Known rows, with every way that one mark hangs from another
q493(q959): [ 0.513 -0.103  0.314  0.029  0.264  0.830 -0.471 -1.015  2.474  0.413
  0.487 -1.534  0.079 -0.314  0.018  0.242  0.085  0.927  0.250  0.305
  0.713  1.101]
q493(q959(q370)): [ 0.599  0.087  1.121 -0.025  0.419 -1.300 -0.278 -1.066  2.630  1.458
  0.313 -1.286 -0.666  0.295 -0.110  0.628 -0.107  0.221  0.793  0.141
  0.969  1.085]
q222(q105 q370): [ 0.339 -0.075  1.172 -0.588 -0.191  1.640  0.878 -0.318  2.449 -1.432
  1.041  0.274 -0.518 -0.659 -0.564 -0.133 -1.241  0.319 -1.358  0.018
  0.140 -1.595]
q222(q53(q959) q105): [-0.822 -0.253  1.547 -0.693 -0.018 -0.116  0.207  0.932  0.374 -0.096
  0.474  0.872 -0.725 -0.795  0.033 -0.330 -1.417 -2.192 -0.697  0.228
  0.124 -0.761]
q222(q53(q959) q370 q850): [-0.433 -2.454  0.026  0.167 -1.316 -0.235  0.174  0.573  3.564  2.468
  1.701 -0.708 -1.587 -2.444 -0.541  1.274 -1.478 -0.465 -0.226 -1.038
 -0.193  1.606]
q222(q105): [-0.448  0.480  1.464 -0.256  0.182  0.758  0.384 -0.147 -0.042 -1.333
  0.078  0.651 -0.118  0.116 -0.142 -0.596 -0.720 -0.607 -0.870  0.470
  0.028 -1.333]
q959(q105 q850(q222(q53 q370))): [-0.983 -2.052  0.509 -0.634  0.604 -2.163  0.219 -0.932  0.905 -1.574
  0.398 -1.383 -0.638 -0.774 -0.817 -1.582 -0.793 -1.562  0.148  0.000
 -0.407  0.681]
q53(q959(q105 q370)): [ 1.376 -1.683  1.617 -0.870  0.566 -2.810 -0.377  0.494  4.330  0.810
  0.441 -0.213 -0.815 -0.704 -0.153  0.171 -1.110 -1.010  0.529 -1.644
 -0.346  0.722]
q850(q222(q53(q959) q105 q370)): [-0.908 -1.066  0.967 -1.191  0.340  0.599  1.635 -0.316  1.598 -0.029
  1.071  0.378 -1.069 -0.945 -1.040  0.414 -1.976 -1.185 -0.290 -0.161
  0.278 -0.331]
q53(q959(q370)): [ 1.269 -1.255  0.726 -0.608  0.220 -1.707  0.201  0.689  2.708  1.543
  0.184  0.500 -1.066 -0.254 -0.237  1.164 -0.775 -0.759  0.601 -1.918
  0.203  0.281]
q850(q222(q105 q370)): [-0.619 -0.442  0.837 -0.902  0.488  1.291  1.754 -1.164  1.239 -0.910
  0.803  0.221 -0.570 -0.260 -1.136  0.276 -1.447  0.164 -0.402  0.228
  0.163 -0.867]
q53(q959(q105)): [ 1.253 -1.945  0.775 -0.773  0.416 -0.765 -0.546  0.539  4.163 -0.295
  0.639 -0.443 -0.068 -1.367 -0.027 -0.311 -0.890 -0.282 -0.031 -1.540
 -0.649  0.665]
q105(q222(q53 q370)): [-1.128 -0.441  0.435 -0.155 -0.079  0.124 -0.336  0.406  1.689  0.700
  0.704 -1.347 -1.694 -0.410 -0.152  1.248 -0.976 -0.825  0.303 -1.192
  0.415  0.899]
q959(q105): [ 0.193 -0.570  1.119 -0.216  0.445 -1.382 -0.678 -0.309  2.084 -0.958
  0.304 -0.838  0.308 -0.526  0.144 -1.343 -0.330 -0.227 -0.142  0.184
 -0.641  0.434]
q53(q959(q105(q222) q370)): [ 0.870 -1.927  1.882 -0.737  0.853 -2.670 -0.742  0.621  4.974  0.839
  0.343 -0.953 -1.514 -0.522 -0.197  0.929 -1.261 -1.189  0.875 -2.803
 -0.195  1.206]
q53(q959(q105(q222))): [ 0.686 -2.187  1.045 -0.738  0.719 -0.547 -0.947  0.701  4.933 -0.284
  0.562 -1.119 -0.758 -1.218 -0.063  0.467 -1.139 -0.479  0.351 -2.562
 -0.462  1.207]
q370(q222(q53 q105 q850)): [-3.048 -0.545  1.693  0.423 -0.052 -1.360  1.176 -0.014 -0.604  0.358
  1.387 -0.381 -1.114  0.781 -0.595 -0.917 -0.648 -1.427  0.103  0.836
 -0.832  0.722]
q370(q222): [-0.907 -0.320  0.270 -0.218  0.619 -0.852  1.144 -0.032  0.040 -0.343
  0.939 -0.584 -0.277  1.484 -0.471 -0.804  0.287  0.060  0.669 -0.184
 -0.641  0.568]
q105(q222(q53 q370 q850)): [-1.867 -1.420  0.524  0.601 -0.672 -0.141 -0.469  0.207  2.217  1.687
  1.011 -1.783 -2.138 -1.167 -0.382  1.781 -1.150 -0.590  0.391 -1.422
  0.102  1.876]
q850(q222(q53 q105 q370)): [-1.595 -0.111  1.065 -0.840  0.235  0.370  1.644 -0.754 -0.181 -0.250
  0.878  0.225 -0.861 -0.283 -0.946  0.012 -1.556 -1.076 -0.312  0.914
  0.320 -0.454]
q105(q222(q53(q959) q850)): [-1.957 -1.992  0.594  0.540 -0.254 -0.616 -0.874  0.849  1.958  1.946
  0.514 -1.269 -1.989 -1.135 -0.156  1.841 -1.143 -1.425  0.795 -2.148
  0.007  2.226]

Rows
[ 0.559 -2.827  1.433 -0.861  1.032 -3.749  0.221  0.396  3.615 -0.383
  0.687 -0.844 -1.268  0.337 -0.689 -0.750 -0.522 -1.596  0.910 -2.411
 -0.745  0.842] -> q53(q959(q105 q370(q222) q850))
[-0.850 -0.760  1.887 -0.578  0.151 -2.099  0.225  0.803 -0.239 -0.090
 -0.019  0.808 -1.487 -0.177 -0.287 -0.362 -1.298 -3.279 -0.268 -0.456
  0.328 -0.831] -> q222(q53(q959(q370 q850)) q105)
[-0.494 -1.834 -0.734 -0.387  0.314 -0.147  1.009 -0.914 -0.104 -1.135
  0.065 -0.577 -0.764 -0.183 -1.124 -0.079 -0.286 -0.338  0.196 -0.995
  0.181 -0.061] -> q959(q850(q222(q370)))
[-1.689 -0.913  2.587  0.212  0.474 -5.658  0.236 -0.342  1.756  1.505
  1.120 -1.309 -1.496  0.914 -0.469 -1.085 -0.679 -1.888  1.202  0.394
 -0.925  1.926] -> q959(q105 q370(q222(q53 q850)))
[-1.752 -0.801  1.544  0.457 -1.220  0.275  0.535 -0.189  1.592  0.770
  1.496 -0.194 -1.456 -1.611 -0.608  0.138 -1.683 -0.972 -1.193  0.776
 -0.150 -0.038] -> q222(q53 q105 q370 q850)
[-2.339 -1.500  1.680 -0.009  0.013 -1.158  1.164  0.512  1.016  0.570
  1.631 -0.284 -1.314  0.154 -0.713 -0.576 -1.063 -1.533  0.137 -0.303
 -0.862  0.935] -> q370(q222(q53(q959) q105 q850))
[-0.062 -0.036  1.297 -0.152  0.783 -1.779  0.481 -1.052  2.672  1.271
  1.008 -1.642 -0.914  1.321 -0.435  0.086  0.028  0.219  1.236 -0.030
  0.500  1.391] -> q493(q959(q370(q222)))
[-2.086 -0.912  1.530  0.324  0.178 -0.481  1.294 -0.350  0.657 -0.390
  1.389 -0.426 -0.899  0.791 -0.812 -0.662 -0.479 -0.216  0.070 -0.053
 -0.984  0.410] -> q370(q222(q105 q850))
[-2.611 -0.906  0.540  0.604 -0.221 -2.035  0.860  0.011 -0.676  1.433
  1.330 -0.902 -1.036  0.709 -0.495 -0.508 -0.107 -1.000  0.763  0.450
 -0.813  1.818] -> q370(q222(q53 q850))
[-1.351 -1.335  2.026 -0.239  0.994 -6.050  0.208 -0.300  0.274 -0.502
  0.359 -1.346 -1.397  1.452 -0.539 -2.192 -0.064 -2.859  1.089 -0.147
 -0.723  0.949] -> q959(q105 q370(q222(q53)) q850)
[ 0.481 -1.206  1.623 -0.055  0.821 -2.808 -0.982 -1.328  3.539 -0.253
  0.177 -2.217 -0.782 -0.021 -0.246 -0.955 -0.108 -0.591  0.651 -0.321
  0.393  1.219] -> q493(q959(q105 q370 q850))
[-0.311 -0.506  2.517 -0.188  0.982 -3.835 -0.958 -0.185  3.056  0.430
  0.000 -1.400 -1.552  0.458 -0.060  0.340 -0.865 -1.305  1.027 -1.328
 -0.195  1.114] -> q959(q105(q222) q370)
[-0.301 -1.028  0.696 -0.124  0.898 -1.780  0.256 -1.730  1.364  0.597
 -0.101 -1.560 -1.044  0.534 -0.799  0.318 -0.090 -0.491  1.253 -0.442
  1.014  1.188] -> q493(q959(q370 q850(q222)))
[-1.103 -0.176  2.606 -0.163  0.787 -4.464 -1.008  0.066  2.055  0.934
  0.005 -1.383 -1.772  0.438  0.079  0.132 -1.016 -2.373  1.128 -0.610
 -0.025  1.341] -> q959(q105(q222(q53)) q370)
[-0.782  0.397  1.476 -0.578 -0.454  0.491  0.755  0.106  0.799 -0.521
  1.084  0.307 -0.886 -0.740 -0.291 -0.468 -1.413 -1.215 -1.238  1.093
  0.241 -1.201] -> q222(q53 q105 q370)
[ 0.783 -1.925  1.789 -0.991  0.934 -3.342  0.433  0.429  4.540  0.644
  1.037 -0.598 -1.005  0.278 -0.450 -0.342 -0.864 -0.958  0.970 -1.781
 -0.775  1.040] -> q53(q959(q105 q370(q222)))
[ 0.258 -2.036  0.929 -0.138  0.772 -0.077 -1.271 -1.252  5.137 -1.312
  0.787 -3.261 -0.852 -0.985 -0.351 -0.420 -0.452  0.390  0.264 -1.473
  0.315  1.595] -> q493(q959(q105(q222(q370)) q850))
[ 0.525 -1.097  1.342 -0.291  0.678  0.378 -1.160 -1.170  6.125 -0.382
  1.212 -3.084 -0.645 -1.074 -0.083  0.160 -0.718  1.008  0.238 -0.859
  0.336  1.795] -> q493(q959(q105(q222(q370))))
[-1.105 -1.008  0.510 -0.214  0.265 -0.465 -0.724  1.081  1.329  1.055
  0.171 -0.904 -1.573 -0.473  0.094  1.367 -0.971 -1.608  0.706 -1.920
  0.301  1.313] -> q105(q222(q53(q959)))
[ 0.881 -3.433  0.183 -1.097  0.683 -0.838  0.260 -0.178  4.162 -1.135
  0.705 -0.935 -0.646 -1.454 -0.894 -0.394 -1.094 -0.533  0.089 -2.273
 -0.511  0.610] -> q53(q959(q105 q850(q222(q370))))
[-1.272 -1.257  0.035  0.711 -1.441 -0.540  0.212 -0.053  1.616  2.163
  1.401 -0.820 -1.339 -1.703 -0.462  0.736 -0.976 -0.353 -0.226  0.379
 -0.110  1.348] -> q222(q53 q370 q850)
[-1.504 -0.479  1.651 -0.899  0.714 -1.563  1.318 -0.164 -0.416  0.768
  0.210  0.797 -1.224  0.126 -0.787  0.354 -1.699 -2.271  0.414  0.130
  0.345 -0.128] -> q850(q222(q53(q959(q370)) q105))
[ 0.254 -2.776 -0.566 -0.752  0.571 -0.113  0.482  0.141  1.322 -0.455
 -0.046 -0.015 -0.728 -0.652 -0.794  0.372 -0.601 -0.839  0.493 -2.251
  0.039  0.327] -> q53(q959(q850(q222)))
[-0.751 -2.045  0.926 -0.018  0.919 -1.671 -1.407 -0.217  1.932 -2.104
 -0.310 -1.980 -0.894 -0.294 -0.199 -0.936 -0.176 -1.255  0.282 -1.880
 -0.486  0.871] -> q959(q105(q222) q850)
[-0.996 -1.801  0.299  0.590 -0.424  0.813 -0.369 -0.151  3.430  1.044
  1.021 -1.812 -1.941 -1.119 -0.583  1.965 -1.003  0.676  0.289 -2.380
 -0.063  1.514] -> q105(q222(q370 q850))
[-1.651 -0.973  2.717  0.475  0.362 -4.743 -1.117 -0.149  2.414  1.784
  0.257 -1.717 -2.135 -0.104 -0.100  0.533 -1.165 -2.165  1.080 -0.870
 -0.276  2.122] -> q959(q105(q222(q53 q850)) q370)
[-2.614 -0.244  1.800  0.756 -0.810 -0.740  0.062  0.019 -0.780  0.682
  0.553  0.254 -1.041 -0.889 -0.207 -0.164 -1.134 -1.863 -0.640  1.256
 -0.265  0.285] -> q222(q53 q105 q850)
[-1.033 -1.158  1.136 -0.858  0.729 -2.855  0.719 -0.224  0.718  1.321
  0.282 -0.140 -0.905 -0.204 -0.555  0.255 -1.296 -1.979  1.074 -0.209
  0.082  1.257] -> q850(q222(q53(q959(q105 q370))))
[-1.242 -1.679  1.548  0.274 -0.054 -1.539 -1.053 -0.150  3.841  0.419
  1.092 -2.203 -1.492 -1.409 -0.189  0.334 -1.263 -0.692  0.125 -0.932
 -0.571  1.974] -> q959(q105(q222(q53 q370 q850)))
